In the rows, 128 means zero.
Known rows, with every step that occurs
S-H-T: [ 90 128  92 151 110 160 109 173 106 141 124  78 186 100 146 149 106 153
 134  87]
A-C-U-L: [114 112 134 136 114 121 125 191 134 140 137  83 131 123 202 126 141 163
 131  87]
A-U-L-H-S: [111 100 129 176 115 127 101 180 121 132 139 114  88 104 157 150 138 173
 109  96]
J-S-H-L-U: [102 118 119 140  97 135 125 162  96 169  84  80 209 111 173 149 126 182
 118  82]
A-U-L-H-T-J-S: [121 102 143 171 121 165  99 167 108 149 138 115 123  79 154 148 126 170
 112  89]
A-U-L-H: [116  96 123 165 108 118  97 180 115 140 146 118  96  93 162 149 137 167
 107 104]
C-U-L-H-S: [105 101 122 145 129 112 136 178 123 130 149  87 115 112 189 140 139 177
 123  88]
C-U-L: [123 106 125 138 123  98 123 174 115 135 160  98 127 103 183 135 130 164
 127  94]
C-U-L-H: [110  96 116 134 124 106 133 177 120 140 157  90 118  98 193 140 139 171
 121  95]
J-S: [122 112 120 155  67 115 127 143 104 159 100 103 201 101 210 136 135 154
 124  85]
U-L-H-S: [ 98 104 127 187 103 110 123 177 129 141 115  82 116 103 147 148 131 177
 121  81]
A-C-U: [105 116 113 120 103 118 129 182 131 136 137  86 159 128 218 122 147 154
 135  88]
T-A: [111 104  93 156  65  86 130 153  93 136 115  88  96 101 181 137 131 147
 142 101]
T-J-S-H-L: [ 95 128 138 145  93 154 129 153  97 164  83  90 207  74 127 142 114 153
 134  80]
C-U: [110 110 101 118 108 100 131 164 111 135 157  99 155 109 211 130 138 152
 133  98]
A-U: [114 110 107 149  90 114  93 164 107 134 148 127 130 106 177 139 137 145
 120 107]
C-U-L-H-T-J-S: [118 102 134 139 139 149 135 164 110 148 143  88 158  84 182 140 127 178
 124  81]
T-J-S: [112 124 133 145  72 134 130 139 102 162 103 104 204  68 156 131 126 141
 138  78]
U-L-H: [106 100 120 173  94 101 119 174 125 149 124  88 127  88 150 147 129 169
 120  91]
C-U-L-H-T: [112  99 118 142 140 128 126 177 117 136 160  86 135 101 190 142 129 177
 124  90]
S-J: [100 111 106 163  83  82 128 157 110 157 149 106 170  93 105 127 105 137
 128  92]

Rows
[ 79 124 105 154 107 126 112 181 105 144  97  79 184 110 142 152 113 162
 126  97] : S-H-L
[105 118 112 143  77 143 132 155 102 162  92  88 192 101 192 145 128 156
 119  85] : J-S-H
[122  89 114 166  93 107 114 172  95 132 130 103  30  97 174 148 137 165
 120 108] : T-A-U-L-H
[104 117 112 150 129 171 121 187 104 135 124  59 101 117 159 147 113 171
 131  86] : S-H-T-A-C-U-L
[106  98 133 184 114 120 107 180 121 138 151 116  86 102 122 145 126 169
 106  95] : A-U-L-H-S-J
[127 109 130 169 105 178 114 161  88 152 103  88 129 104 177 154 116 175
 114  88] : J-S-H-T-A-U-L
[115  93 119 181  97 116 117 171  99 125 124  97  27 111 171 149 139 169
 120 103] : T-A-U-L-H-S
[111 105 105 131  88 106 141 174 108 129 123  75  83 126 221 127 145 155
 142  98] : T-A-C-U
[113  98 124 183 112 133 117 183 121 144 118  71 105 100 164 146 124 179
 128  82] : U-L-H-T-A-C
[115  94 113 145 134 121 134 174 105 133 155  80  97 105 194 143 129 178
 127  95] : C-U-L-H-T-A
[114 104 138 179 115 151 118 163 114 159 116  85 163  73 139 148 117 177
 124  76] : U-L-H-T-J-S
[103 112 136 136 132 157 126 188 133 143 140  73 147 104 182 130 134 171
 136  77] : A-C-U-L-H-T-J
[114 127 128 162 102 168 113 141  98 151 117  95 229  78 152 135 107 153
 144  73] : H-T-J-S
[ 75 104  99 172  94 105 142 166 127 143 126  86 157 106 139 140 126 160
 122  84] : L-H-S-J
[105 107 126 140 134 142 124 193 134 139 138  74 145 122 201 131 138 176
 128  82] : A-C-U-L-H-T
[ 97 106 134 152 125 129 140 194 141 140 139  75 121 128 165 126 136 171
 124  81] : A-C-U-L-H-S-J
[100 129 127 137  80 154 134 151 102 163  97  92 197  66 138 139 120 142
 133  78] : T-J-S-H
[ 88 135 106 146 112 177 112 169 102 144 121  78 193  79 117 147 100 146
 139  82] : S-H-T-J
[ 92  96  89 141 116 144 136 174 111 132 129  68 137 112 221 140 136 173
 134  91] : L-H-T-A-C-U
[ 94  97  83 160  98 129 127 162 104 138 123  77 145  99 194 147 125 167
 133  94] : L-H-T-A
[128 104 116 183 116 147  93 163  89 127 141  99  93 106 162 146 113 167
 132  96] : H-T-A-U-L
[100  94  86 161 106 139 116 164 101 132 134  90 124  98 194 148 130 167
 125 100] : L-H-T-A-U
